Each row was made from one walk, in order. Every step used is in the known rows, and no mark comes twice. Write each row's walk.
Known rows
a k: [ -6.5  11.7  10.6  14.2   5.7   1.6   1.7  -9.9  -1.8   9.4  -3.5  23.6
   7.3 -17.4  12.9  -3.3  -5.1 -13.1  -0.1   9.8  -3.5]
v u: [ -3.0  10.8   3.5   4.9  -0.2   3.7   8.4  15.9   6.9  -8.2   7.2 -10.4
  -9.7  18.7 -19.0  -5.4   0.5   2.2  18.6 -20.3  -3.4]
v u n: [-11.8   7.0   7.4  -8.6  -2.4   6.6  -9.4  10.9  -7.3  -5.2  28.2 -22.5
  -9.5  16.5 -15.3   6.8   8.5   5.3  -5.6 -25.3   9.3]
n l: [ -8.2  13.1  -7.5  -7.1   0.2 -10.5   3.5 -16.2  -6.8   2.9  26.4 -20.8
  -2.0   3.9   3.6 -14.8  -1.5 -16.8  -2.6 -17.9  15.3]
a l: [  0.3   5.1  -9.4   5.0  -3.2  -0.6  35.8 -11.1  12.2  11.7  11.3  16.8
  15.9 -11.5  -9.7 -13.5   0.8  -9.8  22.6   8.3  19.0]
v u n k a: [  1.2 -45.0  31.8 -44.0  -8.5   8.9   4.2  20.2  21.0 -19.3  14.8 -36.7
  -6.5  -3.2  15.4  -5.8  11.3   5.6  10.4 -24.5  -4.8]
k a d v u: [ 40.2 -18.8  12.0 -13.3 -24.8 -18.1  50.3 -12.7   4.7 -45.5  39.6  -5.7
  -8.3   0.3 -28.5 -22.3   7.8   1.8  25.6 -26.4  34.3]
n k: [ -0.3 -17.8   3.6 -17.9   6.2   6.7   6.6   7.9  17.2   1.5 -10.5 -12.2
  -1.2  -1.4  12.9   1.2  -5.6 -11.5  18.2  -1.4 -16.7]
d v u n: [ -3.4  21.5  -2.7   5.8  -7.6  -4.4  -2.2   2.8 -24.9 -27.7  56.3 -31.3
 -13.4  16.0 -32.0  -1.5   4.4   6.2  -9.5 -40.8  20.4]
v u n k: [-11.4 -11.0  11.7 -25.7   3.6  13.7  -2.1  18.8   9.9  -4.7  17.7 -35.5
 -10.8  15.4  -2.5   6.9   2.7  -6.1  13.2 -26.2  -6.5]
d v u: [  6.6  24.2  -7.4  19.0  -5.3  -7.7  16.4   7.6 -11.7 -29.6  36.2 -19.4
 -13.7  16.3 -36.4 -11.3  -4.4   3.4  15.1 -36.8   8.5]
u n: [ -8.4  -2.1   4.2 -12.6  -2.1   4.5 -17.5  -4.6 -13.4   2.8  19.0 -12.0
  -0.1  -1.1   4.2  10.2   8.2   3.1 -23.9  -3.5  13.2]
k a l d v: [  6.8 -20.8  -3.3  -6.4 -11.2 -13.5  28.4 -37.7  -6.8 -20.0  55.4  -7.4
  26.1 -13.1 -34.3 -17.0   8.6  -6.8   1.1 -19.7  30.9]
n l d: [-21.9   3.5  -9.9 -13.6   9.8  -7.5 -15.7 -36.5 -20.1   8.1  46.5 -33.4
   6.3  21.0 -20.8   2.3   1.3 -25.9 -17.5 -33.2  12.9]
k a d l: [ 43.8 -25.2   6.1 -43.6 -15.0 -15.8  35.4 -41.0  -7.6 -29.6  24.7   2.1
   9.8   1.9   3.9 -18.3  -3.5  -6.6   6.6   2.2  41.0]
l d: [-13.5  -9.4  -2.5  -7.6   9.6   2.6 -20.0 -20.1 -12.8   4.3  19.4 -14.0
   8.2  17.4 -24.5  17.6   3.1  -8.7 -16.0 -14.7  -2.5]
u n l d a: [-36.1  18.3 -13.4 -21.4  11.2   2.1 -18.9 -47.5 -42.3   5.4  76.1 -66.6
   2.4  -4.7 -24.9  -2.2  13.4 -25.4 -42.4 -29.1  26.3]
u n k a d: [ 27.4 -65.3  26.1 -61.7 -15.8   0.0  24.4 -15.1  19.4 -11.5  10.8  -9.3
   4.5 -18.2  26.6   1.7  14.6 -10.0   6.6   4.4  23.4]
d u n k a: [ -7.7 -35.0  29.8 -49.8  -6.7   1.0   4.8   0.3   8.7 -24.3  -1.4 -43.2
  -1.3 -11.2  22.5   0.9  -0.1   9.6  -1.6 -32.1  14.5]
l d u v: [-14.4   9.1   6.5 -13.5  -2.6  -9.2   6.1 -34.2 -34.1 -18.4  23.2 -33.0
   6.0  26.5 -36.8  23.6   1.7   1.5 -21.1 -37.7  43.1]
k a: [ 11.4 -33.9  20.7 -18.1 -11.6  -5.6   5.9   0.9  10.1 -14.5  -2.9  -1.1
   4.1 -17.6  16.4 -14.7   8.7  10.0  -2.7   1.8   3.5]
v u n l d: [-32.9  10.6  -2.6 -22.5   6.7  -2.1 -26.9 -25.4 -27.1   2.1  73.0 -56.9
  -3.3  38.1 -34.7   9.5   9.7 -19.8 -23.0 -58.1  21.6]

Write each row's walk
[-21.1 -44.8  27.3 -57.6   2.5   4.1 -14.7 -21.3  -3.5 -19.3  18.3 -57.2
   7.7   6.6  -1.5  19.0   2.6   0.5 -18.5 -47.1  12.0] | l d u n k a
[-20.0  15.7   6.0 -13.1  -0.1   0.2  -6.7  -9.9 -19.1  -9.4  12.7 -29.3
  -3.5   9.4  -7.1  14.6  -1.9  10.1 -19.0 -32.5  27.2] | d u n
[-22.8  22.2  -0.6 -19.8  -2.1 -21.2   8.0 -51.0 -40.6 -15.7  50.8 -52.9
   4.1  28.7 -34.3   8.2   0.6 -15.8 -22.0 -57.6  58.1] | n l d u v
[-25.5  18.5   0.9  13.3  19.3  12.5  -3.0 -36.0 -23.9   7.7  27.3 -11.4
  11.3 -23.7 -19.3  -1.6   0.8 -24.0 -16.9   2.3  -4.0] | l d a k
[ 43.0 -28.7   7.4 -17.9 -24.2 -21.0  42.8 -26.5  -1.7 -37.0  30.7   5.9
   1.6 -18.2  -8.8 -18.4   8.1  -0.7   7.2  -6.0  36.9] | k a d v
[ -0.6 -54.9  11.9 -38.8   0.1   3.8  27.7 -21.4  27.7   2.1  16.5 -10.9
  27.3 -13.4  -4.0  -8.2   6.6 -19.7  23.7  -5.5   3.5] | n k a l d
[  4.2 -13.6   8.5 -45.3  -2.9   1.3  27.6 -23.6   4.2 -10.0   8.9 -25.7
  -3.9   9.2  -2.8  19.0  -4.4 -13.8  14.4 -25.7  33.9] | a d u n k
[ -3.0 -17.1  17.3 -26.7 -18.3 -15.7  47.5 -44.8 -10.2 -20.8  30.8 -16.8
  26.3  -3.3 -29.8  -2.7  12.0   1.7   0.8 -27.6  65.1] | k a l d u v
[ 31.7   7.6 -14.6 -25.1  -2.6 -10.6  30.3 -44.1 -17.7 -14.0  28.2   3.8
   3.8  19.0 -13.1  -4.1 -12.0 -17.8   9.4   0.5  38.2] | a d l
[-19.7   7.6  -9.0   0.2  13.0   9.7  -4.9 -26.3 -21.7  -0.6  29.1 -35.5
   4.0  -4.3 -32.3   1.7   6.0 -12.0 -16.6  -7.5  -1.1] | l d a
[-23.9   9.4   0.4  -6.4  11.0  -1.1  -9.5 -24.7 -18.1  -8.0  12.4 -31.6
   4.8  27.7 -35.8  19.4  -7.4  -2.5  -9.5 -43.9  13.6] | l d u
[ 34.2 -44.3  19.2 -31.3 -19.9 -10.5  35.2 -19.5  16.0 -14.9   1.7  14.1
   5.5 -16.3   7.8 -10.2  12.0  -2.4   9.9   9.9  26.5] | k a d
[-33.3   7.0   4.0 -21.6   8.8   2.9 -27.5 -30.0 -31.4  -5.3  32.2 -43.4
   4.8  27.0 -30.9  32.2   0.0   1.6 -34.3 -47.3  25.5] | l d u n
[ 22.8 -25.4  20.9 -32.1 -18.1 -14.6  45.1 -24.7  10.3 -29.4  -4.3  -3.8
   1.9  -5.3  -3.2  -7.7   2.5   5.2  16.3 -19.1  41.4] | k a d u
[-16.4   9.9  -3.6 -19.5  -2.3  -6.5 -15.1 -21.0 -20.3   5.8  45.2 -31.6
  -0.8   1.7   7.0  -4.2   7.4 -13.9 -25.4 -22.0  26.2] | u n l
[ 23.5 -43.4  24.2 -50.8 -12.2  -7.6  51.6 -16.3  28.6 -27.5 -14.9 -16.0
   0.4  -8.1  10.0  -6.6  -4.1  -7.1  35.9 -20.7  25.1] | n k a d u
[-12.7  27.5   3.4  19.9   9.5   9.8  17.1 -15.7 -10.3   4.2   8.2   2.7
   2.4 -40.2   5.2 -18.6  -0.2 -15.7  -1.3  18.0  -1.8] | d a k
[-38.7  27.1  -8.8 -14.7  10.9   4.9 -11.7 -31.5 -36.2  -3.4  83.5 -77.1
  -6.4  14.9 -43.0  -7.1  13.2 -22.8 -23.9 -50.3  22.5] | v u n l d a
[ 44.1 -42.5   9.9 -61.7  -8.7 -10.2  43.2 -34.4  10.3 -28.0  14.4 -10.4
   7.7   0.3  17.4 -16.0  -9.6 -18.6  25.4   0.5  24.8] | n k a d l
[ 24.2 -56.1  29.2 -57.5 -16.3   2.8  32.3   0.3  25.9 -19.7  18.8 -21.1
  -5.0  -1.4   6.9  -3.3  14.1  -7.8  24.7 -16.5  19.9] | v u n k a d
[  4.4 -53.8  28.4 -49.5  -8.0   5.6  -5.1   6.2  13.6 -10.0   5.8 -25.7
   2.7 -20.5  34.8  -1.3  10.0   3.7  -7.5  -3.8  -1.7] | u n k a
[-11.9 -36.3  14.6 -37.8   1.0  -1.1  36.5 -28.3  21.9 -10.6   9.6 -28.7
  23.3  -3.2 -15.6  -5.6  -3.6 -12.8  29.1 -36.1  19.4] | n k a l d u
[ 14.0 -29.6  25.6 -45.1 -21.0 -10.0  27.8 -29.8  -3.2 -25.5  14.7 -15.2
   2.0  -6.8   0.6   3.1  10.1   8.0  -6.3 -22.2  53.7] | k a d u n
[-32.2  -7.0  -2.1 -32.0  10.1   8.4  15.6 -33.2  -1.1   7.5  32.2 -38.1
  19.4  14.0 -28.1  19.9  -3.9 -19.8   7.6 -40.0  28.3] | a l d u n k
[-16.2  11.2  -6.2  -1.8   2.0  -0.8 -23.0 -15.7 -38.2 -22.0  74.9 -45.7
  -4.8  33.4 -56.3  17.0   6.6  -2.0 -25.0 -55.8  18.2] | l d v u n
[ 12.2   6.4   0.5 -13.8  -5.9  -9.6  39.4 -26.0   0.3 -14.2  -0.9  -2.8
  -2.3  13.5 -20.3   7.7  -6.1  -6.2  19.7 -20.9  39.0] | a d u
[-13.1  -4.0 -11.9  -2.1   5.7   1.9  15.8 -31.2  -0.4  16.1  29.9   2.5
  23.8   7.1 -33.7   3.8   4.5 -18.9   8.0  -5.3  17.4] | a l d
